Known rows, with every way that one mark hangs from another:
k_142{k_58{k_934{k_705}} k_696{k_332}}: [-26.7 -32.0  59.8   5.0   2.9   7.6  -7.1 -38.3  10.4 -34.5   8.7  25.1
  13.2  19.8 -47.6  -0.6  84.5  13.9  36.3  -6.6  45.6 -33.1  30.8 -21.6
  77.7 -58.6 -32.0]
k_696{k_142{k_705} k_332{k_58}}: [ 19.0  27.0 -38.8  -4.0  10.0  -3.6 -15.2  31.4 -23.0 -29.8 -42.3   7.3
   1.7  -4.0  14.2 -11.2   4.3 -14.2 -59.9 -15.5  -3.9  -7.3 -13.2  34.5
   9.6  19.8  -1.6]
k_142{k_58 k_696}: [  1.5   0.3  48.8 -41.7   3.8  -0.2  -1.0 -34.0 -12.9 -16.4   9.7   6.1
 -25.8  73.4 -48.9  -5.8  17.7  36.5  -0.7  -9.2  28.1  -9.0  62.9 -30.5
  64.1  -3.2  -4.5]
k_332{k_58{k_142 k_934}}: [-14.3  14.0 -46.4  50.9  32.4  24.9  15.6  22.8  26.4  -4.9   4.3  39.5
   8.2  -4.5  19.0 -27.9  17.8  36.7  -2.2  -4.2  -0.3   8.5  11.5  10.0
  10.4  -7.2 -12.2]
k_58{k_142{k_705{k_332}}}: [-25.5  49.2 -10.5  57.9 -39.5 -19.6   9.1  16.9 -57.9   1.2  18.2 -56.9
 -12.8 -24.5  15.2   7.0 -44.1   3.2  -0.5  12.9 -45.5 -13.8  13.9   2.0
 -21.4  12.8  49.3]
k_696{k_142{k_705{k_934}} k_332{k_58}}: [ 41.5  10.2 -54.4 -10.6  24.2  17.2   4.1  26.8   6.9  10.6 -17.0  -2.8
 -13.4 -12.7  17.6  -6.8 -25.4 -38.4 -55.4 -21.6  -7.7  -9.9 -42.2  30.5
  -1.4  20.6 -19.3]
k_696{k_142}: [ -9.3  22.6 -23.7 -34.8  17.6   3.5 -14.1 -18.1 -32.1  14.7 -19.6  13.1
 -17.8  44.8 -27.4   1.2  -3.6  43.5 -63.4  -1.0  -4.2  22.5 -21.4   2.0
  -1.4  18.7   8.1]
k_934{k_705}: [-54.3   8.2  -6.4 -40.4   1.7  -9.0 -14.7 -24.9 -22.3  10.4 -27.8 -36.9
  -0.5  20.7 -25.6   2.5  13.7  26.8   7.8 -13.3  -6.9  32.3   4.7   1.5
  28.7 -10.9 -12.9]
k_332{k_58{k_142 k_934{k_705}}}: [-48.5  -4.4 -39.7  49.5  25.2  14.0   3.7   3.8  11.8  -1.3  -6.7  25.8
  15.1 -26.7  10.5  -1.4  24.0  26.0  16.2 -13.0  -2.8  37.4  34.5  20.9
  19.8 -28.3 -14.5]
k_705{k_332{k_696{k_142}} k_934}: [ 56.3  -9.7 -10.1 -30.7   9.6  14.4   0.9  -9.3 -20.7  61.9  11.3  -8.6
 -25.6  23.4  -9.9  23.3 -39.6 -30.6 -20.1  22.9 -34.6  15.8 -83.3 -27.4
 -40.8  31.0  -7.6]
k_934{k_705{k_332{k_58}}}: [-10.8 -32.9   3.6 -17.1   8.7 -25.4  13.6   7.4 -23.1  -7.1 -28.4 -49.4
 -10.7   8.6   6.3  25.6  -3.5 -24.2  28.1 -31.2  -8.6  49.6   0.5   6.2
  37.6 -15.7 -15.5]
k_332{k_696{k_142{k_58 k_705}}}: [ -1.6  58.0   8.5 -41.0  -1.9  -1.9 -23.0  -7.7 -40.2  13.1 -26.4  10.9
   8.6   2.1 -35.4  14.1 -33.6  17.6 -36.3  26.8   7.6   2.7  13.9   7.1
 -32.8  50.6  29.4]
k_142{k_705}: [-33.8  49.3 -15.3 -21.2 -23.5 -10.5  -9.9   3.6 -14.7   2.3 -11.8 -54.6
   2.2 -11.3   9.7 -19.9 -15.4  26.5 -26.6  -9.8 -11.2  -2.3  -4.7   6.5
  -5.6  23.7  14.0]
k_934{k_705{k_332{k_58 k_696{k_142}}}}: [ 18.5 -25.0  -5.5 -30.7  30.7 -19.8 -12.2   6.6 -42.3   3.6 -53.4   2.3
  -8.4  11.6 -10.7  37.5 -22.1 -34.5  -7.8  -1.2 -21.3  60.0 -25.7   2.4
  -5.8  28.3  -8.5]
k_142{k_58{k_332 k_934} k_705}: [-24.3  11.0  13.5  20.1 -36.7  -7.2   8.5   9.2  44.0 -16.5  27.8   3.7
  20.2 -35.6  31.6  -6.1   5.4  11.8  -7.4  -5.8  39.6 -46.3  44.4  15.7
 -26.0 -22.4  35.1]
k_934{k_705{k_332{k_696{k_142{k_58}}}}}: [ -1.1 -12.3  48.7 -33.0   4.7 -20.1 -12.8 -26.6 -60.4  20.8  -9.0  12.6
 -10.2  27.0 -51.4  62.4 -24.3  -8.3  16.0  22.9   0.4  35.1  -1.3  -8.8
   1.3  13.9  14.5]
k_142{k_58 k_705}: [-35.9  50.7  15.1 -25.3 -22.6 -13.0   2.3  -9.6 -19.7   5.5  13.2 -26.9
   6.4   1.6 -17.3  -2.8 -23.8  29.7  -8.4  -0.6  13.3  -9.1  44.9   8.8
   5.1  10.6  19.9]
k_142{k_696}: [  2.7   2.2  17.7 -35.0  -3.0   0.6  -8.0 -22.3 -10.5 -19.5  -6.9 -13.0
 -25.6  63.0 -18.3 -19.6  25.3  31.8 -17.3 -19.2   4.9  -1.4  10.0 -32.5
  43.9   4.8 -19.5]
k_332{k_58 k_696{k_142{k_705}}}: [ 20.8  30.4 -43.0 -41.9  24.8   0.2 -26.9  20.9 -22.5  -9.2 -55.3   4.1
   6.9 -11.7  21.4  -6.0 -30.1  -5.1 -56.6   0.8 -17.3  35.2 -10.9  17.1
 -34.1  65.5  -5.6]
k_934{k_705{k_332{k_696{k_142}}}}: [  4.2 -11.9  12.0 -25.8   3.8 -16.3 -21.1 -16.0 -61.9  17.7 -31.1  -9.3
 -16.0  16.4 -28.0  40.5 -15.6 -17.5   0.2  16.9 -27.2  38.6 -45.7 -15.3
 -21.8  16.6   1.2]
k_58{k_332 k_934}: [ -8.9 -12.9  -6.8   8.5 -16.4   7.8  14.6   8.5  54.6 -10.3  16.9  14.7
   8.6  -3.5  16.7 -27.4  31.7  19.3 -16.8  -6.5  16.3 -28.7 -18.3  -4.3
 -19.9 -31.4   3.0]

Rows:
[-72.0  -4.3  29.8 -10.7   1.1   2.9   0.9 -36.4  16.9  11.8  18.2  -3.9
  13.8  -1.5 -26.5   6.7  34.4  46.7  21.7  -9.2  43.3   8.0  28.3  -2.9
  23.4 -42.2 -16.0] : k_142{k_58{k_934{k_705}}}
[ 45.8 -35.1 -15.0 -27.4  11.2  10.1  36.9  14.5   5.7  27.5  13.7 -42.4
 -32.2  19.2  25.3   3.3 -40.1 -43.8   9.6 -27.6 -15.9  20.0 -43.8  -7.7
  15.8   1.9 -24.9] : k_705{k_332{k_58} k_934}
[ 40.4 -17.5 -28.2  33.1  19.7  11.6  36.6  24.2   3.5  35.4  34.5  -9.2
 -33.3  17.8  22.6  10.9 -39.3 -35.1  20.6  -7.3 -39.6  19.5 -10.7   7.5
  11.5   0.0   1.7] : k_705{k_332{k_58{k_142}} k_934}
[-42.0 -21.9 -18.8  -9.1  19.1   1.4   2.9   0.5  30.0  -8.7 -24.2  -8.5
  19.0 -18.3   8.8  -9.1  40.8  17.6   1.0 -30.9  20.8  33.9   0.7  14.0
  24.6 -23.5 -39.9] : k_332{k_58{k_934{k_705}}}
[ 37.1   8.4  16.1 -34.5 -11.6   2.9   3.8   6.1  43.4  33.5  13.3  -4.9
  12.7 -16.6   3.9  -6.9 -58.5 -39.9  11.9  11.0   8.8 -31.8   6.8  18.3
 -42.7  22.3  12.6] : k_142{k_58{k_332{k_696}} k_705{k_934}}
[  3.7  -4.6  -5.7  16.2  18.7 -13.6  -2.5  19.1 -36.3   8.5 -25.8  -0.2
   2.9  -7.7  -2.7  20.4 -21.3 -37.7  55.6  14.2 -39.1  48.9   9.1   9.1
  10.3  12.6  -4.0] : k_934{k_705{k_332{k_58{k_142} k_696}}}
[-48.0 -21.3 -12.7  66.6  -0.3  -1.8   1.5   4.7  28.8   0.2  12.8  32.1
  18.4 -22.8  10.2   3.3  24.4  16.8  17.8   7.3 -13.1  -0.9  32.9  23.6
 -11.9 -50.1  21.9] : k_58{k_142 k_332 k_934{k_705}}
[-14.6 -25.3 -25.4  11.4  36.2  11.4 -12.3   3.0  15.3 -17.4 -37.8  49.4
  18.2 -15.8 -11.3   9.9  59.5  -8.0 -28.4 -16.6  24.1  11.6 -30.1  26.4
  24.5 -25.1 -37.2] : k_696{k_142 k_332{k_58{k_934{k_705}}}}
[-13.5  -9.8 -18.6 -34.0  28.0   8.6  -7.8   0.3  26.2   5.3 -34.7   8.3
  35.3 -32.8   8.5 -16.3  30.6  -2.7  22.3  -1.6  13.8  44.0 -20.2  -2.6
   2.7   6.7 -49.9] : k_332{k_58{k_934{k_705}} k_696}
[-12.4   5.9   7.7  32.6 -16.2 -11.8   1.6   3.4  23.5  -4.4  19.3  38.8
   6.5 -26.2  11.6  17.4  -2.9  22.7 -55.4  -4.5  33.1 -35.5  26.8  21.0
 -38.8 -11.4  52.9] : k_696{k_142{k_58{k_332 k_934} k_705}}
[ 35.1  22.7 -38.8  25.3  -4.3   9.0  -2.0  30.1  28.3  32.7   9.9   6.7
   7.7 -37.3  25.8 -14.4 -59.6 -40.7   5.3  26.8 -43.5 -24.3  -1.9  17.9
 -60.0  30.4  29.0] : k_58{k_142{k_705{k_934}} k_332{k_696}}
[-17.6   5.6 -22.2  65.8  -5.6  11.1   9.0  15.3  39.7  -8.0  24.2  46.4
   8.3  -9.9  22.5 -17.0  22.8  24.8  -2.5  11.8  -2.9 -24.0  11.0  10.5
 -18.8 -33.8  21.2] : k_58{k_142 k_332 k_934}
[ 31.7 -24.1  56.4  -4.9 -33.2  -3.6  25.3 -23.8 -24.7   6.2  57.2 -64.3
 -38.7   8.9   5.5  23.3 -37.9 -26.9  16.2 -18.7  -0.9 -32.5  20.6 -32.0
  23.3  -0.8  16.7] : k_142{k_58 k_696 k_705{k_332 k_934}}
[ 30.7  18.7  -4.8 -24.4 -32.5   3.5   2.2   6.9 -21.2  43.3  17.2 -81.4
  -8.8 -40.1  33.7  -3.0 -55.5 -48.6  15.9  13.2 -32.2  -6.4 -64.4 -19.1
 -51.7  37.7  -1.2] : k_142{k_705{k_332{k_696} k_934}}
[ 42.4  -4.2 -14.5 -30.6  19.3   0.1 -25.9   8.5   8.0   9.2 -36.9  48.0
   2.0  36.1 -15.9   3.7  -9.1 -14.1 -38.1  26.8  -5.5   0.3 -24.1   6.3
 -39.1  27.5  17.0] : k_58{k_332{k_696{k_142}}}
[-13.1  26.8   4.4 -33.7 -10.3   9.7   4.0 -10.2   9.0  43.9  37.5 -47.3
  -9.6  -4.6  -6.0  -3.8 -43.5   8.0  -1.0 -13.4  10.3 -16.5  13.4   4.8
  -4.2   0.3  12.5] : k_142{k_58 k_705{k_934}}
[ 32.7  40.3 -53.4   8.1  22.3  17.4   1.2  29.5  15.8  27.3  -3.1  -6.6
   8.3 -36.1  20.3 -22.8 -56.7 -29.3  10.5   8.8 -38.9  13.6  -2.8  19.0
 -32.7  51.1  -9.5] : k_332{k_58{k_142{k_705{k_934}}} k_696}
[ 50.3  16.4 -55.1 -39.6  36.0  14.1 -10.3  16.1   2.1  35.1 -29.0  -3.8
  -4.8 -23.2  12.8  -3.5 -61.0 -26.9 -44.5  -3.7 -19.9  29.2 -41.8  15.2
 -44.2  65.1 -17.9] : k_332{k_58 k_696{k_142{k_705{k_934}}}}
[-24.2  -9.1  22.7 -10.0 -19.0  -4.7  -7.2 -19.3 -19.7  18.9   1.4 -31.4
  17.4 -39.9  13.7  10.6  20.6  -4.0  43.0  14.2  -7.3  11.6 -51.6 -26.2
 -22.0 -12.3 -22.8] : k_58{k_934{k_705{k_332{k_696}}}}
[ -5.4  47.2 -24.6 -12.4  -5.0  -1.5 -22.6   6.9 -31.2  -7.9 -28.0 -13.8
  -1.7   0.4  -1.5 -11.7   9.5   4.7 -56.2   8.5  -9.3 -27.1 -28.7  19.6
  -3.9  12.0  11.6] : k_696{k_142{k_705} k_332}
[-34.9  36.9 -54.5  63.2   3.6  10.5   7.6  32.9   8.2 -20.2   0.9   2.7
  15.1 -56.9  46.0 -21.3  -0.7  30.6 -16.1 -12.6  -9.2   3.7  22.0  27.0
 -14.8   1.8   5.7] : k_332{k_58{k_142{k_705} k_934}}
[ 35.5   9.2 -36.9 -57.5  49.2   4.0 -16.9  10.1 -13.4   2.6 -48.8  38.8
  -1.7  34.8 -15.7  -9.4  -8.3   0.2 -39.1   6.4  -2.2  43.1 -28.3  10.4
 -10.0  53.1 -23.6] : k_332{k_58 k_696{k_142}}
[ 39.9 -22.6 -12.7  -3.0  17.3   5.3  11.2  13.5 -11.6   1.1  -2.5  24.2
   4.0  -6.5  26.9   6.0   2.6 -12.9 -23.3   4.4  -0.1  22.1 -63.2 -17.5
 -35.6  23.6 -12.2] : k_705{k_332{k_58{k_934} k_696{k_142}}}
[  0.5 -45.7  13.4  44.7  12.4 -23.2   9.2   4.2 -53.2 -36.3  -9.0  -8.7
 -26.3  24.6  -3.2  35.1   4.9 -14.7  41.3 -16.1 -27.0  34.2  59.4  -5.3
  67.4  -9.8  -0.9] : k_934{k_705{k_332{k_58{k_142{k_696}}}}}
[  9.9  -6.7 -27.4  -6.8  15.2  25.3   9.1  22.0  50.4 -25.3  -4.6  17.5
  20.7   0.9  11.2 -53.5  61.0  -6.4  -7.1 -11.5  22.9 -24.9 -43.2   8.7
  28.9 -26.7 -43.8] : k_696{k_332{k_58{k_934}}}
[ 12.8 -15.8  28.8 -12.2  -9.0  10.1  -0.1  -1.3  62.2  -0.8  13.3  54.1
  32.8  -0.6  -7.3 -16.5  18.3  -2.6  23.4  25.2  38.7 -29.2   7.5  -5.1
 -22.6 -16.1   1.3] : k_142{k_58{k_332{k_696} k_934}}
[-16.4 -27.7   7.5 -11.5  -8.0   0.6 -15.3   2.1  43.4  -4.9 -25.6  19.5
  34.8 -32.2  11.5  -8.8  23.6 -11.1  24.1  17.2  14.0   4.1 -18.2   4.0
 -23.0 -19.1 -12.9] : k_58{k_332{k_696} k_934{k_705}}
[-21.4 -20.3  55.0 -13.4 -20.9  -7.5   9.8 -30.3 -10.6  14.3  18.7 -14.7
  19.1 -22.4 -22.0  22.5  16.2  -0.6  58.2  17.3  20.4   5.0 -17.0 -23.9
  -1.2 -20.6  -9.2] : k_142{k_58{k_934{k_705{k_332{k_696}}}}}
[ 18.6  -5.4  55.5 -33.1  -5.2   3.5  -4.8 -24.9  -5.6 -31.7  -2.5  21.1
  -7.5  73.8 -57.4 -21.1  49.4   7.5  16.6  -1.2  32.7 -43.5  33.8 -19.9
  87.3 -27.5 -21.6] : k_142{k_58 k_696{k_332}}
[ -1.6 -19.1  47.6  32.0 -35.8  -6.0   5.4 -11.7  32.0 -43.1  23.1   7.6
   7.4 -12.6  20.2  -4.6  21.3  11.0 -12.6 -13.0  42.1 -54.1  59.3  -4.8
  13.2 -25.0  25.7] : k_142{k_58{k_332 k_934} k_696 k_705}
[-21.5 -31.6  -6.6  54.0  33.8   5.4   2.4  -7.6   7.7 -34.3  -5.2  28.8
  -2.8  -0.9   2.1   1.7  41.3  23.8  18.3 -19.7  -0.3  26.0  53.1  -2.1
  50.9 -24.3 -29.5] : k_332{k_58{k_142{k_696} k_934{k_705}}}
[-10.4  -1.6  27.7 -44.0 -13.5 -15.7 -16.7 -11.5 -44.4  19.5 -24.1 -41.4
   6.7  -3.7 -22.8  14.7  -9.8 -19.9  44.3  13.5 -23.6  26.6 -29.4 -20.8
  -6.8   8.2 -10.5] : k_934{k_705{k_332{k_696}}}
[ 12.5   9.5 -15.6  48.9   0.6  19.4  -5.3  22.2  49.4   2.5  16.5  57.6
  28.0 -20.0   6.6 -27.4  11.6   3.0  17.3  32.5  -9.9 -26.0  -8.9   2.9
 -45.3  -4.5  12.6] : k_58{k_142 k_332{k_696} k_934}
[-16.8 -17.8  26.7   6.5 -10.9   4.7  18.6  -4.8  61.7  -6.6  27.1  38.9
   8.6  18.5  -4.9  -8.7  25.3  18.2   5.2  -1.8  50.9 -34.7  25.1   1.5
   2.0 -37.6  15.0] : k_142{k_58{k_332 k_934}}
[-17.6  47.8  -5.8  40.7 -17.2  -5.7 -15.3  -2.1 -44.0 -20.3  -0.4 -21.6
 -11.9   3.4  -6.3 -17.5  -9.4  36.2 -12.6   1.8 -31.3 -17.2  53.7  -7.0
  14.2  21.0  28.7] : k_58{k_142{k_696 k_705}}
[-23.7 -15.1 -13.5  44.7  16.4 -23.3  12.5  13.8 -36.1  -2.4  -9.4  -8.5
 -14.5   8.3  -0.7  35.0 -13.6 -13.0  42.7 -11.1 -29.9  47.9  28.8  17.0
  27.8 -15.1  10.5] : k_934{k_705{k_332{k_58{k_142}}}}
[ 15.9 -10.1  -2.2 -16.2 -11.1  13.5  -2.8   7.6  54.8  -1.2  -2.1  36.5
  30.2 -13.4  22.0 -35.0  24.2  -7.6  -0.6  19.2  15.1 -24.8 -36.1  -8.6
 -42.6   0.8  -8.6] : k_58{k_332{k_696} k_934}
[ 52.2  -0.3 -34.9 -21.4   5.8   1.0 -14.8  12.5  21.4  35.2 -13.9   8.0
  -0.6 -17.8  24.2   1.7 -58.1 -39.6 -48.3  11.2 -24.7  -9.7 -39.0  13.7
 -72.7  40.0  22.3] : k_58{k_332{k_696{k_142{k_705{k_934}}}}}
[ -0.7 -22.4  14.0  17.6   9.9   2.7  14.2  -6.3  33.4  -1.8  21.3  69.7
  -0.7  24.4 -10.6  22.3  16.7  27.0 -38.2   3.7  41.4 -27.5  20.2   8.6
 -17.5 -26.9  30.2] : k_696{k_142{k_58{k_332 k_934}}}
[-50.4  41.3  10.3   3.3 -31.3   0.1   5.1 -11.9   9.4   0.5  26.2 -22.4
  16.6 -36.2   0.8 -15.2  11.6  45.6  -6.1  -6.6  35.4 -26.2  17.5  -0.7
 -15.8 -12.6   9.3] : k_142{k_58{k_934} k_705}
[-24.9  29.9  36.9  -5.7 -43.6 -24.4  11.3  -7.3 -47.8   8.2  25.4 -64.8
 -16.6  -6.7   5.3  18.9 -26.5   1.7   8.4 -10.3  10.7 -17.9  25.9  -6.9
   1.3   7.8  39.7] : k_142{k_58 k_705{k_332}}
[  9.5 -10.9  51.4  -1.4  -3.2  20.3   1.8 -24.7  22.0 -31.7  25.6  33.7
   4.4  33.9 -37.3 -25.8  78.0  18.8  12.6   3.3  46.6 -58.7  15.0 -32.4
  64.0 -42.5 -28.5] : k_142{k_58{k_934} k_696{k_332}}
[ 10.5 -20.9   8.7 -43.4   5.2 -22.4  -0.7   6.9 -21.1  -5.4 -42.0 -27.8
   8.3  -1.9   5.0  18.3  -9.2 -35.1  48.7  -2.8 -13.3  53.3 -16.7  -4.2
  18.1  12.6 -25.5] : k_934{k_705{k_332{k_58 k_696}}}
[  2.0 -23.7  -5.5  12.3  -4.1  -0.5  30.9  17.9  15.2 -12.1  19.3 -21.8
  -2.5 -13.7  30.7  -9.5  16.3  -0.3   3.1 -22.6  13.2   9.1 -33.9 -10.4
   5.7 -16.5 -17.0] : k_705{k_332{k_58{k_934}}}
[ 13.9 -26.4   5.4  70.2  -2.5   6.1   6.9  -2.9  31.3 -36.5  30.2  52.6
  -9.4  15.9  11.4 -11.0  37.8  24.7  -1.7   5.6   1.0 -39.7  38.3 -10.9
  12.4 -27.6  17.2] : k_58{k_142{k_696} k_332 k_934}
[ 24.9 -12.0  10.4  45.3  -0.3  -3.7  -3.8   3.7  10.3 -35.6   4.9  44.4
 -20.3  52.8  -8.3  -7.3   9.1   5.6  -4.6   6.6 -17.2 -20.6  61.9  -3.5
  29.4 -11.1  29.0] : k_58{k_142{k_696} k_332}
[ 11.1   1.7  66.7  -6.3 -46.3 -25.9  14.0 -18.6 -51.9 -33.7  30.2 -53.0
 -21.0  16.9   0.6  17.9 -20.9   1.3  12.0 -11.4  12.0 -30.3  46.3 -31.2
  35.5   7.7  26.6] : k_142{k_58 k_696 k_705{k_332}}
[ 51.0  -7.4   6.0 -46.5  -6.0  12.6   9.1  -5.2  -6.3  58.9  18.8 -44.4
 -16.3  12.9   3.3  -9.8 -28.1 -40.6  32.0  16.2 -30.4   5.1 -78.3 -36.6
 -27.1  19.2 -22.5] : k_705{k_332{k_696} k_934}
[-30.2 -34.5  31.4  84.2 -15.4  -8.8   7.7 -25.9 -38.0 -15.3  32.1 -11.5
 -11.1  -8.4  -3.0  27.7  33.6  19.8  37.8  -3.1 -19.7  -3.5  19.6 -29.9
  31.4 -40.9   6.7] : k_58{k_142{k_696} k_934{k_705{k_332}}}
